(in the rows, 128 means zero)
Known rows, with every way that one mark hangs from another:
V(Y(H)): [148 132 140 116 145 145  83 139  75 152  94 111 110 125 105 104 178 120
 141 125 187 107 131 115  88 151 121 159 136 121 132 101  80 125 142]
Y(D H P V(R)): [137 121 138 123 156 183  71 164  88 144 117  87 117 106 131  73 198 134
 161 166 177  71 163 149  98 142 111 189 126 146 107  90  14 175 161]
T(Y(D Z)): [149 136 153 124 152 148  85 153  80 130 107 126  81 119 103  99 180 128
 141 132 172 116 142 129  95 179 116 138 150 131  92 101  88 125 144]
U(G): [126 129 143 127 149 130 112 124 120 132 100 131 107 118  94 125 173 111
 151 102 179 145 148  94  86 141 106 145 160 122 148  90  90 149 157]
T(Y(D E H V Z)): [161 124 149 123 151 184  88 186  66 153 107 118  87 103 106  65 179 136
 163 145 151  82 172 160  87 175  97 166 142 138  79 102  37 146 124]
G(C V(Y)): [135 148 156 143 162 148  96 121  99 134  88 116  97 145 104  92 210  87
 139 140 186 138 116 136  98 144 112 153 129  96 100 123  98 139 134]
V(R X Y(D T)): [144 164 156 136 125 118  52 149  81 124 126 111 114 132 127  81 193 141
 116 140 205 106 114 138  99 154 134 164 125 120 117  98 102 113 130]
R(V(X Y(P))): [157 133 150 139 157 131  79 149  75 145 106 109 107 131 120  95 211 120
 134 136 185  95 105 148 100 110 111 172 139 101  91 101 117 140 110]
A(V(R)): [125 141 137 134 178 142 113 120 123 140 117 105 109 130  94 118 192 134
 133 105 183 122 106 124  96 143 124 157 142 120 138 124 102 147 167]
A(V(Y(E))): [132 142 148 136 148 137 106 137  85 147 101 113  94 122  93  98 176 126
 136 103 168 114 104 133 101 132 116 162 149 118 121 123 107 144 139]
U(G(C V(A X))): [130 144 152 131 175 130 105  97 114 122  96 141 108 137 111  98 217  91
 151 144 178 137 138 125 103 130 103 154 147  81 114  86  70 143 136]
H(Y(D E P T Z)): [157 135 149 142 102 154  61 190  68 120 114 110  90 111 136  69 159 131
 165 150 163  93 168 165 103 139 122 181 135 140  86  97  98 191 138]
C(G(V(X Y))): [135 153 170 135 164 119  84 135  80 138 104 133  94 123 107 108 196 118
 122 110 186 116 129 134  82 137 100 162 162  98 124 134 104 138 139]
D(Y(H P V(R) Z)): [148 119 130 128 180 153  89 170  80 173 116 103 103 135 111  89 197 141
 148 165 171  74 145 158  87 157  95 199 127 136 117  95  55 183 146]
H(Y(D Z)): [158 141 152 129 121 140  82 142  81 137  99 115  91 121 131  99 175 126
 164 124 169 102 151 131  92 158 122 170 146 117 108 102  97 144 158]
Y(D H T V(R) Z): [148 116 136 131 159 180  73 187 102 154 124  90 113 111 146  62 178 145
 142 165 176  76 186 161  94 174 110 175 109 154  99 107  28 144 151]
C(G(V(A R Y(D)))): [122 175 161 117 160 103  63 120  82 135 113 114 106 112 120  86 203 119
 117 140 191 118 131 123  99 160 105 156 147  93 141 111  77 138 174]
V(A X Y(E H T)): [163 144 134 113 119 122  57 150  52 134 113 124 121 127 119  66 183 131
 135 147 178  97 142 145 106 136 124 167 129 102 109  75  82 123 108]
Y(P T V Z): [143  96 137 140 161 162  94 192  93 139 122 104  96 125 131  79 175 125
 140 161 166 106 180 162 105 138 102 168 127 148  89 103  70 182 137]
V(A R X Y(E P)): [143 166 131 119 118  83  66 141  49 127 121 118 116 137 100  77 209 146
 132 152 184 110 105 148 105 148 128 170 134  87 131  45 100 157 133]
E(Y(P)): [148 126 142 128 137 143  77 134  82 114 102 120 102 134  99 108 193 100
 139 127 177 128 128 130  93 133 120 157 160 126 111 110 109 160 162]
E(Y(D H T V Z)): [165 108 147 129 151 186  61 172  82 142 108 106 103 115 145  62 181 114
 137 157 165  79 179 161  95 159 105 172 133 150  80 132  45 129 147]
H(Y): [157 144 149 123 127 135  97 123  92 132 103 122 107 133 108 118 182 108
 162 105 174 125 140 111  82 137 119 165 154 100 129 111 121 153 148]
T(Y): [148 140 150 119 159 145  99 134  92 126 112 133  97 130  80 118 187 109
 140 116 178 141 130 109  87 157 114 134 158 115 117 111 110 132 133]
P(Y): [149 148 150 119 142 114 102 117  92 131  90 124 100 135  97 114 181 108
 148  95 186 141 135 113  99 130 133 142 152 106 126 122 120 147 144]
M(V(A R)): [123 150 124 129 159 101  86 116 101 146 107 103 132 129 100 115 197 136
 145 139 172 135 130 126  96 138 116 157 143  96 143  92  90 163 163]
V(X): [149 133 138 135 135 127  97 127  94 126 105 130 107 139 100 117 193 131
 144  99 179 126 131 125  88 136 121 158 150 109 112  94 112 133 135]
U(G(C)): [131 134 141 138 160 138 117 115 124 125  95 135  98 132  86 117 194 103
 166 115 183 153 147  99  88 144 110 146 147 115 135  90  82 149 152]
U(G(C V(R X))): [125 151 157 147 178 139 109 113 131 125 106 133 113 138  98 108 215 107
 148 134 193 141 126 133  85 146 106 157 140  96 129 101  84 153 139]
D(Y(E H P T)): [151 124 130 137 136 160  64 177  80 141 115 119 107 125 102  82 167 126
 151 144 170  97 153 148  96 123 110 191 132 147 103 104  95 192 123]
H(Y(D E V(A))): [161 154 150 117 103 136  80 134  74 136 107 115 106 115 129  65 194 112
 178 131 148  98 165 136 102 133 103 187 153  92 102  89  71 160 143]
A(V(R X Y(P))): [131 147 154 134 179 128  90 132  80 139 120 107 103 133 107 105 207 141
 122 139 193  91  78 148 103 127 128 175 141 114 127 111  97 147 138]
R(V): [151 125 134 140 157 144 102 135 118 145 103 107 113 128 107 107 197 112
 144 102 174 125 133 124  91 125 106 156 141 108 103 115 123 141 139]

Rows:
[143 116 141 137 140 154  96 160  94 149 101 106  90 119 130  82 183 134
 151 130 159 101 171 145 101 161 101 167 138 136  88  98  55 141 156]
Y(D V Z)
[139 146 167 139 170 116  87 147  72 146 102 132  86 123 111 106 190 131
 120 117 181 112 135 147  82 154 100 161 156 104 120 128 102 137 142]
C(G(V(X Y(Z))))
[158 109 153 125 147 197  47 169  77 125 115 101 110 110 143  61 191  98
 144 173 172  76 172 156 103 124 109 181 140 154  78 129  37 157 144]
E(Y(D H P T V))
[120 136 154 143 176 155 117 115 131 128  92 132 102 129 100 109 197  84
 157 129 180 151 143 117  91 138  98 149 146 108 120 111  78 160 149]
U(G(C V))
[164 138 151 126 146 166  62 137  80 138 112 110 119 123 124  76 217 125
 142 140 178  76 141 152  83 153 112 185 146 121 102 117  47 122 148]
E(Y(D H V(R X)))
[140 131 131 146 102 137  87 169  84 133  95 116  88 114 107  82 163 151
 159 105 157 119 160 148  97 168 119 159 139 138  96  81  93 156 160]
Y(D E Z)
[163 147 140 122 155 104  79 118  77 148 106 115 117 136 125  88 220 114
 126 132 180 103 107 132 107 122 110 161 139  73 100  87 114 106 115]
R(V(A X Y))
[163 142 150 132 116 145 107 150  87 145 106 120 106 125 104  89 185 112
 176 105 152 114 160 136  80 132  98 183 156 100 116 112 102 175 130]
H(Y(E V))
[132 167 169 135 169 108  80 134  86 139 115 127 104 127 102 108 204 130
 116 116 197 119 118 136  77 153 104 163 153  95 141 128 108 141 148]
C(G(V(R X Y)))
[145 128 153 124 156 156  76 166  68 123 112 120  77 114 108  93 183 129
 146 158 174 105 141 142 104 165 118 147 147 140  85  91  77 153 145]
T(Y(D P Z))
[147 133 156 111 177 188  73 166  77 139 127 102 105 106 114  78 204 124
 154 176 178  78 149 143  93 156 107 170 139 138 101 102  25 160 137]
T(Y(D H P V(R)))
[143 117 133 137 113 185  49 192  78 118 113 102 109  96 126  62 158 134
 163 152 172  88 178 157 108 127 126 176 125 166  84  92  55 187 141]
Y(D E H P T)
[143 134 148 135 127 133  63 168  75 136 106 107  91 122 134  78 165 130
 123 144 186 109 144 137 107 164 124 151 125 140 100 103  94 119 143]
V(Y(D T Z))
[131 157 157 141 171 122  91 132 106 131 118 130 108 125  99 115 202 132
 128 104 189 126 135 136  75 150 105 160 156 100 137 127 106 155 158]
C(G(V(R X)))
[160 121 139 125 139 165  65 143  73 136  90 113  98 117 124  88 181 123
 142 133 171  91 150 143  89 171 123 162 144 141  97 112  66 123 169]
E(Y(D H Z))
[120 147 159 135 169 129 106 124 127 133 111 130 120 124 106 116 193 114
 134 122 188 135 127 127  82 142 101 159 153 102 142 101  92 152 146]
U(G(V(R X)))
[155 124 133 124 165 120  68 163  76 148 114  97 106 127 140  70 195 113
 121 174 178 100 134 151 119 130 110 156 119 108  93  87 102 143 126]
R(V(A Y(P T Z)))
[150 111 132 132 141 176  63 177  91 139 106 103 103 109 141  79 157 139
 145 147 178  88 181 146 100 162 125 160 119 161  90 103  55 136 154]
Y(D H T Z)
[116 141 167 126 162 134 102 127 110 144  95 125 107 115 111 109 176  90
 131 127 182 137 128 111  92 136  94 151 155 107 139 111  87 145 142]
U(G(V(Y)))
[149 105 136 138 155 154 104 178 107 146 118 111 100 131 124  85 173 124
 137 134 165 118 181 149  96 153 101 158 129 137  97 115  84 151 135]
Y(T V Z)
[128 151 142 148 170 151 104 119 127 127 102 114 113 149  95 100 217 103
 145 135 190 149 125 139  90 158 118 152 123  99 115 117 101 161 156]
G(C V(R))
[165 121 145 133 164 163  80 156  91 158 120 123 112 139 123  85 195 120
 139 139 172  82 155 146  89 122  95 196 137 126  94 124  76 142 104]
D(Y(H T V(X)))
[160 129 128 112 167 148  76 146  94 143 136 108 138 131 132  71 207 131
 136 162 181  90 168 146  98 142 112 176 119 107 117  88  46 134 128]
Y(H T V(A R X))
[132 132 136 142  99 150  71 166  79 115 103 111  95 108 107  81 173 135
 165 122 164 115 151 143 106 130 122 169 146 142  93  78  85 187 156]
Y(D E P)
[149  95 125 128 160 175  75 190  84 136 112 104 104 116 128  90 159 136
 146 164 178  93 175 154 100 146 124 162 118 160 100  94  65 175 146]
Y(H P T Z)
[153 127 110 117 147 138 100 165  80 165 111 104 119 122 107  67 188 153
 158 146 154  94 175 161  89 181 103 175 122 112 126  63  40 163 155]
Y(E H V(A R) Z)
[149 115 137 150 140 146  88 199  80 153 120 118  88 134 110  69 174 131
 145 151 153 100 164 171 100 135  89 193 134 142  87 105  97 199 119]
D(Y(E P T V Z))
[145 146 137 109 134 107  69 128  79 129 113 114 113 135 120  86 183 106
 118 145 186 131 135 111 114 143 122 143 132 103 126  88 103 117 138]
V(A Y(T))
[128 151 167 131 165 124  88 134  89 142 101 126  94 117 104 109 186 109
 125 110 185 129 136 122  84 144  97 155 158 106 133 139 102 148 155]
C(G(V(Y)))
[122 163 160 114 167  98  89 109  99 139 110 129 122 127 117  98 203 107
 119 149 191 127 111 122  96 146 103 155 148  78 151  79  82 130 140]
U(G(V(A R X Y)))
[118 159 162 138 177 133 106 117 120 137  99 122 108 134  96 100 205  93
 138 147 197 145 116 120  88 157 104 150 134  97 144 106  83 149 146]
U(G(C V(R Y)))
[146 112 145 142 142 163  83 180 100 141 116 103  95 117 144  68 173 130
 139 144 164 102 184 153 106 153 103 164 127 149  81 112  60 142 143]
Y(D T V Z)
[121 163 156 115 175 103  70 131  78 134 119 114 106 119 111  95 204 117
 118 151 191 120 129 130  97 149 105 158 147  94 148 103  84 167 170]
C(G(V(A R Y(P))))
[155 147 146 117 124 110  91 145  65 145  92 116  88 119 125  57 186 127
 160 130 153 106 168 155 118 146 116 162 143 104  92  93  67 156 143]
P(Y(D E V(A) Z))
[154 141 153 124 131 147  59 138  58 142  97 115 106 120 128  88 191 137
 142 134 188  79 126 132  97 143 127 174 138 120 103  93  64 105 128]
V(X Y(D H))
